What can hang from each mark:
j_507: j_217 j_519
j_528: j_531 j_604
j_595: j_214
j_604: j_528
j_519: j_63 j_325 j_507
j_214: j_519 j_595
j_217: j_507
j_367: j_916
j_708: j_63 j_328 j_916 j_994
j_888: j_994
j_325: j_367 j_519
j_328: j_708
j_916: j_708
j_686: j_888
j_63: j_519 j_528
j_994: j_518 j_708

Known rows, with every way that one mark hangs from another:
j_686(j_888(j_994)): [-11  -1  19  16  -8 -11   1  -2   1  11 -40   7  11 -12 -36 -25  -9 -22
  -1   5   1 -16  25   8  -2  -8  -2  10 -24  -8  -6  -8  10   4   4]
j_708(j_63(j_528(j_531 j_604)) j_994(j_518)): [  9 -14  24  -7   5  -7  34  19  -9 -10  12 -41 -27 -26  -9  -4  17  27
 -17  18  17   0  -4   5  -4  -1   4 -19   2 -36  12  30 -38  -5 -19]
j_604(j_528(j_531)): [-23 -40  10  11  10 -17  15  26  -2 -11  -7 -28 -10 -16 -37   3   7  -8
 -21 -12   9  21  -7  -1  -5  -8  11  15  20  -3   5   1  11  -4 -17]
j_888(j_994): [-18 -11   5  12  -3 -11  -6   4   3   5 -28  11   9  -9 -34 -18  -5 -18
   0  -5   2  -7  24   4  -4 -13  -4   9  -9   6  -8  -5   9  -1   0]
j_994(j_518 j_708(j_63(j_528(j_604)) j_916)): [  8  -1  33 -12  -7 -13  38 -28  -4  -9   5 -20   0 -22 -10  -6  14  18
  -9  18   9  14  -4   0  -8  -7   4 -42  -8 -44   5  35 -37 -12   7]
j_708(j_63(j_528(j_531)) j_328 j_916 j_994): [ -1   8  10  -8   1  10 -21  36  -9  -8  25 -28  -6 -26 -37  -6   3  33
   8  21  33   3   7  18  28  -2  -1 -32 -26 -38 -30  32 -43   3   4]
j_916(j_708(j_63(j_528) j_328 j_994)): [  3   9   4  -4  -1   6  -4   6  -3 -16   3 -23  13 -12 -31   4  -1  48
   2   8   5   4  12  10   1 -10   8 -22 -23 -15 -22  16 -34  -4  11]
j_328(j_708(j_63)): [-21  15  -8   5  -3  -4 -18  -1   0   3 -20  -8  17  -9 -22  -3  -3  11
  -4  -5  -7  18  23  -2  -9 -17  -3 -22  -9  -7 -11 -10  -9  -5   4]
j_686(j_888(j_994(j_518 j_708(j_916)))): [-12   2  38   1 -14 -15  22 -43  -4  22 -44   4  24 -20 -25 -51  -5 -15
   8  31  17 -26  30  21   0  -8  -2 -18 -49 -39 -12  18 -10  -4  27]
j_217(j_507(j_519(j_325(j_367)))): [-17 -21 -17   1  23   9 -14  30  22  16   6   7  -8   7  29 -11  -2 -22
   4 -12  13   1 -13 -16  -5   1 -10  22  19  27  14 -28  29  -1   2]
j_595(j_214(j_519(j_63(j_528)))): [ 19   5  -9  14 -10  -5   2  -4  -3 -18  14  12  -4  32   7  35   9   8
  -1 -20 -28  20 -19  -8  -7   6   2  12  46  14   9   4  18   4 -27]
j_994(j_518 j_708(j_63 j_328)): [-10  13  13 -11 -16   0  -5 -45   3  -3 -24  -8  22 -29 -25 -11  -7  28
  -7   9   7  -3  19   3   0 -32  -1 -38 -24 -28 -29  17 -29  -3  17]
j_367(j_916(j_708)): [-25 -12  -6  14 -20 -14  19  -3   7   0 -28  -4  12  -4 -35   3  -4 -16
  -9 -14  -1   3  16  -1  -7  -5   4  17  -4   7  -7  -1  11  -2   1]
j_519(j_63 j_325): [-18 -11  -4  -1  -9 -14   1  13   2  17 -11  12  -2   3  26  23   2 -14
   1 -15   2  -1  13  -5   2   3   4   8  14  10  16 -22  12   0  -9]
j_325(j_519(j_63 j_507(j_217))): [ 14   5  -1  -5  39   2   4  13   2  15  16  12  -1  11  14   1 -18 -14
  -6 -15  -5  -1  -9 -13  -8  30   6  17  21  27  27 -12  16   4   0]
j_994(j_518 j_708(j_63(j_519(j_507)) j_328 j_916)): [  6  24  20 -25   5  27 -13 -46  -9   2  16   6   3  -7   0  -2 -19  17
  15  17   6 -24  -2   6  14  -4  -4 -43 -28 -32 -20  24 -30  -3  32]
j_367(j_916(j_708(j_328 j_994(j_518)))): [-25   4   2  -3 -25   1  12  -8  -2  16 -28 -17  14 -15 -35 -21  -4  13
   0  15  29 -30  27  18  10  -5   4   1 -41 -17 -29  19 -23   3  14]
j_328(j_708): [-33  -5  -9  12   6 -15  -3   6  -8   7 -27  -8  16  -7 -23  -7  -4   0
  -7  -7  -6   9  26   1 -16 -16   3  -1 -10   4  -5 -20   4  -3   3]
j_595(j_214(j_519(j_325(j_367)))): [  0 -23 -36  15 -18  -6 -26   4   2 -19   4  27   5  10  12 -11  18 -13
   5  -4 -17  19  -1  12   1 -22 -18  29  24  36   1 -23  23   9 -26]
j_507(j_217 j_519(j_63)): [  3  10   2   0  27  -6   2  12  14  25   0  15  -4  13  19   6 -11 -12
  -2 -25   9  -1 -14 -35 -11  26   9   7  24  10   4 -12  21   0   6]
j_916(j_708(j_63(j_519) j_328 j_994(j_518))): [ -4  19   7 -15  -2  24  -4 -23  -6  -7   2  -8  -4  -8 -17 -12 -16  47
  10  14   9 -30  20  12   7 -10   2 -24 -35 -11 -30  19 -35  -3  20]
j_507(j_217 j_519(j_63 j_325(j_367(j_916)))): [  9  12 -15  -2   4   0  -1  21  21  33   9  22  -9  22  54  -3   9 -42
   6 -13  18  13 -31 -24   6  30  -2  21  19  18   9 -18  34   2  -5]
j_325(j_367 j_519(j_63 j_507)): [  7   7 -15   3  26  11 -12  18   5   9  19   5  -8   7   1 -20   5 -19
  -4  -5 -25   9  -4   4  -4  12  -2  15  22  43  10  -9  22  -3  -3]
j_328(j_708(j_63(j_519(j_507) j_528) j_916 j_994)): [  4  34   7  -8  23  29 -15  13 -19   5  37 -12  -9  22   9   3  -8  23
  24  14   4  -1 -10  16  12  22   1 -31 -23 -24   2  11 -29  -7  13]
j_214(j_519(j_63(j_528) j_325(j_367) j_507) j_595): [ 34   9 -26   5  -3  -4 -18   8  -4 -13  30   8 -14  40  78  33  28   1
   0  -6 -25  19 -38  -5  -2  22  -3  25  49  29  34 -16  32   3 -24]
j_367(j_916(j_708(j_63(j_519) j_328 j_994(j_518)))): [ -4  31   5 -12 -22  29   1 -25  -1   1  -1  -9  -6  -2 -21  -9 -15  26
  11  12  19 -28  11  15  19  -1  -2 -17 -39 -20 -33  30 -31   2  14]
j_888(j_994(j_518)): [-20  -9  12   7  -9  -7   6 -10   2  14 -37   7   6 -13 -25 -27   0 -10
  -7   6   8 -21  23   6  -9 -15  -5   3 -14  -4  -6   2   1  -5   4]
j_686(j_888(j_994(j_518 j_708(j_63 j_328 j_916)))): [  5  32  38 -16 -20   3  -7 -52  -2  16 -31   1  29 -31 -33 -43  -8   9
  12  41  21 -25  29  20  18 -14  -9 -47 -65 -55 -35  32 -34   0  38]
j_994(j_518 j_708(j_328)): [-23  -8  13  -4  -8 -12   8 -39  -4   2 -31  -7  23 -26 -26 -16  -8  15
  -9   8   8 -13  21   5  -8 -31   5 -17 -24 -17 -21   7 -16  -1  17]
j_367(j_916(j_708(j_63(j_519(j_507)) j_328 j_994))): [  9  31  -2 -12  -5  34 -17  -8  -3  -1  19  -3  -4  11 -13  13 -24  10
  19   2   6 -25  -1  11  23  14  -1  -9 -26 -10 -20  19 -20   6  16]
j_367(j_916(j_708(j_63 j_994(j_518)))): [-18  16   3  -1 -35   6  11 -12  10  12 -26 -14  10  -9 -25 -20   0  12
   1   7  19 -13  22  15   6  -1   0 -12 -25 -22 -19  23 -25  -6   5]
j_63(j_528(j_531 j_604)): [  2 -41  15   7  19 -26  40  28 -12 -22  11 -31 -24 -20 -19  19  13  -3
 -26  -2  -4  16 -10 -12 -19  -5   9   9  24  -8  25   5  -2  -1 -23]
j_367(j_916(j_708(j_63 j_328 j_994))): [-10  24  -6  -4 -28  11 -16   1   6   3 -11 -13  16 -13 -44  -7  -8  16
   8   5  21  -9  24  14  21  -5   0 -13 -35 -18 -38  22 -28   5  11]
j_519(j_507): [-19 -14  -4   9   7  -3  -9  14   1   6 -12   2   5  -5 -16   7  -9 -16
  -8 -15  -8  -9   9  -4  -7  -5   2  10   9   9   8 -17   8  -1   1]
j_367(j_916): [-30  -3  -6  19 -25  -8   1  11  10   7 -24   2   4  -7 -38  -1  -3 -29
  -8 -17  11   5  12   0   5  -8   0  15  -1   0 -12  -2   9   4 -11]
j_595(j_214): [-25 -19 -13  18 -20  -9  -5   7   6 -15 -21  21  18  -2 -32  -8  -8 -14
   1 -16 -15   1  16   0  -4 -19  -8  12  18  18  -5  -4   7   3 -14]
j_916(j_708(j_63(j_528) j_328 j_994(j_518))): [  0  11  12 -10  -8  11   9 -10  -3  -8  -5 -27  10 -16 -20  -5   4  56
  -5  19  11  -9  11  11  -3 -11   7 -28 -28 -25 -19  22 -43  -9  15]

Rows:
[ 10  22 -37  12 -41 -11 -25   1   8  -1   4  17  -9  31  46  11  25 -24
   6  -9  -1  19 -13   2  18  14 -12  32  29  26   3  -6  37  11 -30]
j_214(j_519(j_63 j_325(j_367(j_916))) j_595)
[-16  20  -3  -3 -12  12 -39  15   4   2  -6  -9  11 -22 -44 -13 -10  25
   8   2  22  -9  28  14  22 -18  -2 -24 -29 -15 -38  10 -35   6   6]
j_708(j_63 j_328 j_994)
[  3  21 -19  14 -18 -17 -23  -7   2  -9  -4  11  -3  23  10  20   4   5
  -3 -24 -10   5   5  -8   1  10  -1  17  35  17  -3   0  21   8 -18]
j_214(j_519(j_63) j_595)
[  1 -33 -20   1  19  -4 -12  27   1   5   4  14   5   1  40 -10   2 -24
  -1  -1  -1   1 -11  -9  -7   1  -2  23   4  27  28 -42  21   3  -2]
j_519(j_325(j_367) j_507(j_217))
[ 13  -7 -34   7 -18  -5 -21   3   1  -7  13  28  -1  26  37   6  18 -13
  11  -8 -26  17  -6   4   5  -4 -13  22  36  37   7 -19  30   7 -27]
j_595(j_214(j_519(j_63 j_325(j_367))))
[ 12 -27   5  -8  19  -9  22  27 -11   7  19  -9 -20  10  56  53   9  -9
  -8  -6  -9   5 -26 -12  -7  25  10  10  36  -2  49 -16  14  -3 -15]
j_519(j_63(j_528(j_531)) j_325 j_507)
[ 39 -18   5  -6  48  -5  33  35 -10 -11  52 -27 -39   0  16   3  22 -12
 -21   8 -29  23 -35  -6 -16  25   5  16  43  26  40  10  16  -5 -21]
j_325(j_367 j_519(j_63(j_528(j_531 j_604)) j_507))
[ 38  15  44 -10  -1 -12  25 -37  -8 -15  -8 -17  11 -23 -25  -3   1  12
  -4  27  -6   4  -2   0  -3 -10   3 -32 -32 -46  -2  29 -26   3  11]
j_686(j_888(j_994(j_708(j_63(j_528(j_604)) j_328))))
[ 23  17   7 -13  21  32  -5  -4 -11 -20  33 -12  -8  12   0  25 -16  43
  12   5  -9 -13 -13   6   4   9   9 -17 -15  -7  -4  13 -26  -3  16]
j_916(j_708(j_63(j_519(j_507) j_528) j_328 j_994))
[ 30   1  20  -5  40 -16  39  20   5  10  25  -4 -24  15  31  27   4  -5
 -14 -19   4  11 -38 -45 -22  36  15   4  38  -1  30   2  11  -3  -5]
j_507(j_217 j_519(j_63(j_528(j_604))))
[ 28 -46   3  -5  38   0  31  32 -20 -27  52 -13 -50   5  52  26  16 -18
  -8   9 -21   9 -44  -7 -11   9   1  22  30  16  51 -15  15   0 -24]
j_63(j_519(j_325(j_367) j_507) j_528(j_531 j_604))
[-26  -3  16  -9 -10 -10   2 -31  -6   9 -20  -5  24 -29 -32 -27  -5  11
   2  19  23 -16  26  12   5 -21   1 -28 -38 -28 -30  17 -25  -1  28]
j_994(j_518 j_708(j_328 j_916))
[ 13  -1  -5   0   4  -2  18  30  12  16  23  -5 -32  15  52  20  30 -31
  -5  -5   6  28 -47 -15   3  27   1  17  37   6  17   0  31  -5 -20]
j_507(j_519(j_63(j_528(j_531)) j_325(j_367(j_916))))
[  4  17  34  -2 -19  -6  15 -58   6  10 -49   2  24 -20 -18 -36  -5   1
  -1  22   0 -13  21  11  -5 -17  -4 -28 -36 -38 -10  17 -14  -5  18]
j_686(j_888(j_994(j_518 j_708(j_63))))
[  0 -28   4  -2   7 -18  26  27  -8   1   9 -10 -19   2  38  41  13  -4
 -10  -6   0  16 -14  -9  -7  11   9   9  29  -2  34 -11  12  -3 -21]
j_519(j_63(j_528(j_531)) j_325)
[  9 -27 -16  -1  29  12  -8  16  -4  -5  24  22 -14  18  53  -1 -10 -25
   7  -4  -8  -4 -24  -9  -4   7  -2  26   7  33  30 -41  26   4  -3]
j_63(j_519(j_325(j_367) j_507(j_217)))
[ 10  15   7  -6   9  22  -1  -5  -9 -26  23 -14  -7   5 -19  14 -12  49
  10   5  -1  -3  -1   9   5  -4   9 -19 -22  -8 -19  17 -30  -3  10]
j_916(j_708(j_63(j_519 j_528) j_328 j_994))
[ -4  -1   3   5  -2   1  10   8   3 -14  -2 -20   8  -4 -21   1   2  36
   0   0  -2  12  10   9  -7  -4   9 -13  -8  -9  -5  10 -24 -10   3]
j_916(j_708(j_63(j_528) j_994))
[ -9  -4  35   6 -11 -17  30 -51  -1  15 -54   2  24 -17 -18 -40  -7 -11
  -5  21   2 -23  24  13 -12 -15   2  -8 -36 -28  -2   7   0  -3  16]
j_686(j_888(j_994(j_518 j_708)))
[ 22 -14 -10   4  15  18  14  18  -2  -7  35  12 -22  31  59  18   0 -32
   2  -2  -2  12 -55 -11   0  22   1  31  12  20  39 -25  28   5 -15]
j_63(j_519(j_325(j_367(j_916)) j_507(j_217)) j_528)
[ -5   3 -13  -1  10  -2 -12  20  16  25   5  17 -12  10  43  -3  18 -22
   5 -11  -2   9 -11 -14  -1   9  -3  10  24  27   3 -22  27  -6  -1]
j_507(j_519(j_63 j_325(j_367)))
[ -7  17  -7  -2 -28   5  -9 -11   9  -6 -16  -6  16 -14 -43  10  -7   7
  -3  -4   4   6  16  -2   8 -11  -4 -11 -18 -10 -30  13 -12   2  11]
j_367(j_916(j_708(j_63 j_328)))
[ -4 -21 -16   3  15  14 -13  13  -4  -4  19  17 -19  13  36   3   0 -24
   9  -4 -17  -5 -13   3   1  -4  -6  21   9  34  20 -34  22   0  -5]
j_63(j_519(j_325(j_367) j_507))
[  2   7 -20  16  -7  -9 -31  -5  -1 -14  -3  11   2  17   4  15   0  -1
  -6 -20 -10  -2  -2  -3  -2   3  -7  26  30  17   7  -9  18  10 -12]
j_214(j_519(j_507) j_595)
[  8  -5  -1  -2  23  -4   1  15   0  17   3   9   4  16  24  19 -18 -15
  -2 -19  -7 -10  -8 -26  -9  26  12   8  18  11  23 -20  19   2   3]
j_519(j_63 j_507(j_217))
[ -5 -17 -15   3  24  -6 -10  25  17  12   4  19  -2  -1  36 -23   6 -22
   0  -8  15  11 -17 -19  -8   1  -5  21  10  25   8 -35  23   0   2]
j_507(j_217 j_519(j_325(j_367)))
[-18   5 -19  19  -7   4  -7  17  16   0  -2   1  -3 -10 -44 -44   9 -32
 -10  -4   0  24   5  16   6 -11 -10  27   1  34 -16   2  17   3 -13]
j_325(j_367(j_916) j_519)
[ 19   6 -16   5  -2   3 -17  -7  -4  -1  11  24   1  32  15  31  -4 -11
   6 -23 -33  -4  -9  -7  -2  15  -3  16  44  20  13  -6  23   8 -16]
j_595(j_214(j_519(j_63 j_507)))
[ -7   5  -5  -5  -7   0 -16 -10   4 -13 -13  -6  19 -20 -38   5  -9  27
  -5  -2  -7   3  25  -4  -2 -21   0 -18 -15  -1 -27   2 -16  -2  17]
j_916(j_708(j_63 j_328))
[ 31  -5 -12  -1  -2   0   1   0  -9  -5  25  23  -5  41  61  58  10  -4
   6 -15 -27  10 -33  -6  -3  22  -2  21  52  15  43 -14  20   7 -26]
j_595(j_214(j_519(j_63(j_528) j_325 j_507)))
[ 39 -11 -34  -4   9   0 -20   6  -4  -1  29  34   3  40  70  13   6 -20
  12  -7 -25   6 -29 -12  -1  21  -8  29  39  37  32 -30  36  12 -19]
j_595(j_214(j_519(j_63 j_325(j_367) j_507(j_217))))
[  8  28  29 -21  -6  19 -11 -54  -6  -1   1  13   5 -11 -19 -26 -17  15
  22  27  17 -22  14  15  18 -12  -9 -44 -47 -35 -37  37 -29  -3  32]
j_888(j_994(j_518 j_708(j_63(j_519) j_328 j_916)))
[  1 -12 -18  -2   0  11  -5  -6   4 -23  13  12 -10   5  23  -1   3   7
   9   0 -22  15   1   3  -5 -15  -6   1   1  29   1 -20   8  -9   1]
j_916(j_708(j_63(j_519(j_325(j_367)))))
[-20  -3  -7   5 -20  -7   5  -4   1  -2 -23  -6  16 -11 -43   5  -8  -5
  -6  -5   6  -4  18  -1   3 -10   3  10 -20   0 -24   4   1   4  10]
j_367(j_916(j_708(j_328)))
